Each row was made from one small tree. The marks that hang from a mark follow it in brackets, in the order of their numbers. Every link used is in the known rows. Write each row's tree.
Known rows
J_186(J_199 J_384 J_900 J_935): [-10.4  27.7  -8.8 -41.8 -16.4 -11.0   4.9   0.9   2.0  34.0  -1.0  -5.1
 -26.1   3.6 -12.1 -32.2  -9.8  -6.0  -7.8]
J_464(J_199(J_186(J_935))): [ -4.5   7.2  -6.8  15.4  35.1   5.1  -6.5 -19.7  -1.3 -12.3  -1.9  18.9
  26.4 -11.6 -21.1  13.2   6.7  27.4  15.8]
J_186(J_935): [ -2.4   2.1   0.9  -5.3   4.0  -0.6  -3.9 -24.7  -4.9 -10.1  11.6  16.5
   4.4 -10.8  -4.8  -3.1  10.7   5.5  15.6]
J_92(J_136 J_384(J_186(J_199 J_935))): [  2.2   1.7 -12.0   9.0  -4.8   3.7 -11.4 -12.0  -4.9  21.0   7.0   6.8
  24.6  -3.6  24.0  -3.4 -31.4   2.8  21.0]
J_464(J_199(J_186(J_900 J_935))): [-22.2  15.6  -1.2   7.8  34.5   4.4   6.9  -1.9   2.2   2.5 -11.2  18.8
  15.7  -7.1 -16.9  -7.8   7.7  24.7   7.6]
J_92(J_136 J_384(J_186)): [ 12.4 -22.8   3.5  34.2   5.8  11.3  -7.5   2.6  -6.9 -14.1   1.1  12.6
  15.3  -0.9  33.2  13.2 -13.3  11.0  17.5]
J_935(J_186(J_384)): [ 12.5  -6.6   4.5  11.1 -12.8   1.8 -17.2 -14.3  -0.8 -12.7   2.2 -11.6
 -22.5  -3.0  -1.3  27.6   6.1  -6.3   4.6]
J_935(J_186(J_900)): [-21.2  -5.3  20.5  22.1  -6.5   5.6  -9.6  -6.2   3.6   0.4  -8.6  19.3
 -23.1  -5.4  13.3  14.6  20.0  -8.9   8.2]
J_199(J_186(J_384(J_92) J_900 J_935)): [  3.5  11.0   7.0 -19.4  11.3  -6.3  23.1  -6.9  -7.9  -5.7  -0.1 -55.4
  14.9   4.3 -29.5 -15.7  -3.7   4.4 -20.7]
J_92(J_384(J_186(J_199 J_900))): [-18.9  -6.3   5.9   2.7  -0.3  -0.3  -1.5  22.7  -4.9  32.6 -19.4  13.9
 -21.4   6.1  28.7  -0.8  -8.3 -25.2   2.3]
J_136(J_92(J_384(J_186))): [-11.2 -20.0  -4.7   5.7   9.2   2.5   6.0  41.4  -1.0 -15.9  -3.1  12.0
   9.7  -3.4  17.9  20.2 -11.0 -36.5   7.6]
J_186(J_384 J_900 J_935): [-12.5  17.1  -1.4 -30.7  -1.5  -6.0  12.6   1.3  -4.5   9.9   2.7 -14.6
 -13.5   1.1 -11.9 -29.5  -3.0   5.0  -3.1]
J_384(J_92 J_186): [ 12.8 -28.8  -4.4   7.5  11.0  -2.9  -6.0   2.0  -4.2 -15.9   3.1  -0.2
  16.7   5.9   0.6  21.6  21.9 -17.0  -5.8]
J_186(J_199 J_384(J_92(J_136)) J_900): [ 14.6   6.0 -11.0 -25.0 -32.0  -4.3  10.8  12.9  15.6  21.6   8.4 -12.1
 -13.0  14.2  -4.3 -23.2  -3.5   8.5 -27.5]
J_186(J_199 J_384(J_92(J_136)) J_935): [ 24.4  13.2 -24.3 -32.1 -26.4  -7.4   1.2 -22.2   8.0  18.8  26.0 -28.8
  21.7   4.7 -18.1 -16.8 -12.9  10.8 -10.8]
J_935(J_186(J_384(J_92(J_136)) J_900)): [  5.1  -5.3   3.4   7.9 -22.8   4.6   3.2  -5.9  10.2   4.3   8.8 -34.8
   6.2   7.0   2.0   3.8   4.4   3.9 -12.6]
J_935(J_186): [  0.3 -13.3  13.6  30.8  -7.0   5.9 -20.9 -20.9   0.4 -15.8   3.0  17.6
 -12.7  -9.6   9.0  34.8  20.1  -8.3  15.7]
J_186(J_199): [ 13.9  -1.3  -0.4  -2.4 -15.9  -2.2 -13.8  -1.2   6.3   2.9   1.8  40.7
 -33.0  -2.6   2.7   8.1  10.6  -5.1   1.9]
J_186(J_900 J_935): [-25.8  10.5   6.2 -13.1   3.6  -0.8   8.3  -8.2  -2.0   7.5   3.1  18.7
  -5.8  -6.3  -0.4 -21.2   9.9   3.4   6.9]

Write each row's tree
[-25.0  21.4  -0.8 -24.8 -10.7  -6.8   1.5  -6.7   4.6  29.3  -1.1  27.8
 -21.4  -3.0  -2.0 -26.2   2.9  -7.5   3.4] : J_186(J_199 J_900 J_935)
[ 10.3 -11.8 -15.0   3.0   3.9   0.0  -3.6 -18.2  -2.7  -8.8  19.5  -8.8
  49.9   1.2   1.9  -2.4   0.7   8.7   6.0] : J_384(J_92(J_136) J_186(J_935))
[-18.6   6.0  11.8  10.4 -23.4   0.0 -14.7  -2.2   9.8  26.8 -10.8  28.7
 -36.4  -3.4  14.4  13.0  13.0 -19.6   4.1] : J_935(J_186(J_199 J_900))
[ 25.0 -13.0  -2.6  13.5 -22.6   4.4  -8.8 -22.6   7.6 -11.8  19.2 -36.1
  15.5   3.3  -0.2  24.2   3.3   8.5  -6.2] : J_935(J_186(J_384(J_92(J_136))))
[  4.6 -17.5  -2.9  10.0  -1.6   3.7   5.3  12.5   5.9  -5.1   1.8   7.3
  17.8  10.5  15.3  -9.5  13.9   6.0  -8.9] : J_384(J_92(J_136) J_186(J_900))
[-11.5  15.3  19.4   6.8  17.0   1.3   9.3 -12.6  -6.9 -15.7  -8.5   5.3
  -1.2  -9.2  -9.6 -14.9   2.1  13.0   5.9] : J_199(J_186(J_900 J_935))
[  1.2  21.2  10.9 -12.7  13.4  -2.6  13.0  -2.8  -9.9 -13.5  -8.7 -26.0
 -12.1  -2.0 -22.6 -23.5 -11.9  12.9  -6.2] : J_199(J_186(J_384 J_900 J_935))
[ -7.4  12.6   3.4  -7.9 -25.4  -3.6 -11.3   7.8   6.9  27.5 -10.2  -2.1
 -44.1   3.4   5.5   3.2  -0.9 -18.6  -6.7] : J_935(J_186(J_199 J_384 J_900))
[-47.0   1.4  -4.9 -16.5  13.2  -1.8  21.7  39.3  -4.1  11.0  -4.2  -1.9
  21.7  -4.0  11.9 -11.8 -19.4 -40.4   9.0] : J_136(J_92(J_384(J_186(J_900 J_935))))
[ 22.2   4.9   0.2 -13.2  11.7  -6.2  10.2 -24.1 -11.8 -19.6  10.6 -55.4
  26.1  -0.1 -34.2   3.8  -5.0   7.1 -14.1] : J_199(J_186(J_384(J_92) J_935))
[ 23.3 -26.2  -8.4  18.1  -0.6   3.7  -7.1  -4.6   4.7 -22.8  10.5   6.3
  31.3   6.3   8.3  11.3  11.0   8.9  -3.6] : J_384(J_92(J_136) J_186)
[  1.5 -14.2   0.5  10.9   3.7  -0.4 -13.7   9.0  -7.8  14.4  -8.7  12.7
 -10.0   1.3  24.6  19.3  -9.7 -23.8  10.0] : J_92(J_384(J_186(J_199)))
[ 37.2   6.2  -4.4  -0.6   0.2   0.5   9.9 -27.1  -2.5 -28.7  17.8 -49.0
  38.3  -0.3 -26.7  -6.1 -14.8  30.8 -10.1] : J_199(J_186(J_384(J_92(J_136)) J_935))
[ 22.5   0.2  -8.7  12.5  25.9   2.9  -6.7   9.9   1.5 -21.5 -10.5   1.7
  -2.3   0.1 -21.8  18.9   1.2  28.8  -3.6] : J_464(J_199(J_186(J_384)))
[-13.3 -11.2   1.6   8.5  22.6   1.1  -4.6 -13.9 -19.3   3.2   2.4  -8.1
  24.3  -5.9  16.0  10.0 -10.6 -12.5  22.4] : J_92(J_384(J_186(J_935)))
[ 13.5  -4.1  -2.6 -13.4 -17.7   0.1  18.3  11.1   9.8  -3.2  10.7 -19.4
  -0.3  12.6  -4.1 -19.7   4.3  18.7 -23.3] : J_186(J_384(J_92(J_136)) J_900)
[-11.1   1.3   6.0  22.6  29.3   7.6   3.2  17.5   6.4 -11.4 -19.5  34.4
  -7.1  -2.1  -8.6   6.5  17.3  24.1  -0.7] : J_464(J_199(J_186(J_900)))
[ -8.5  -9.7 -12.7  -7.8  -5.5  -2.7   0.8  47.9   3.9  11.8  -6.7  18.7
  -3.3  -1.1  17.3  17.4 -19.1 -47.6   3.4] : J_136(J_92(J_384(J_186(J_199))))
[ -9.0  -1.3  -0.7  -5.8  -4.0  -5.2 -10.0  24.0   4.6  18.8 -19.3  38.3
 -32.2   7.0  13.6  -7.9   6.0 -19.0  -3.1] : J_384(J_186(J_199 J_900))
[ 14.4   6.9  17.0   2.2   7.5  -0.3   9.1  18.0  -2.9 -23.6 -16.1 -11.4
 -32.9   3.2 -13.2  -8.6  -2.9  14.0 -13.6] : J_199(J_186(J_384 J_900))
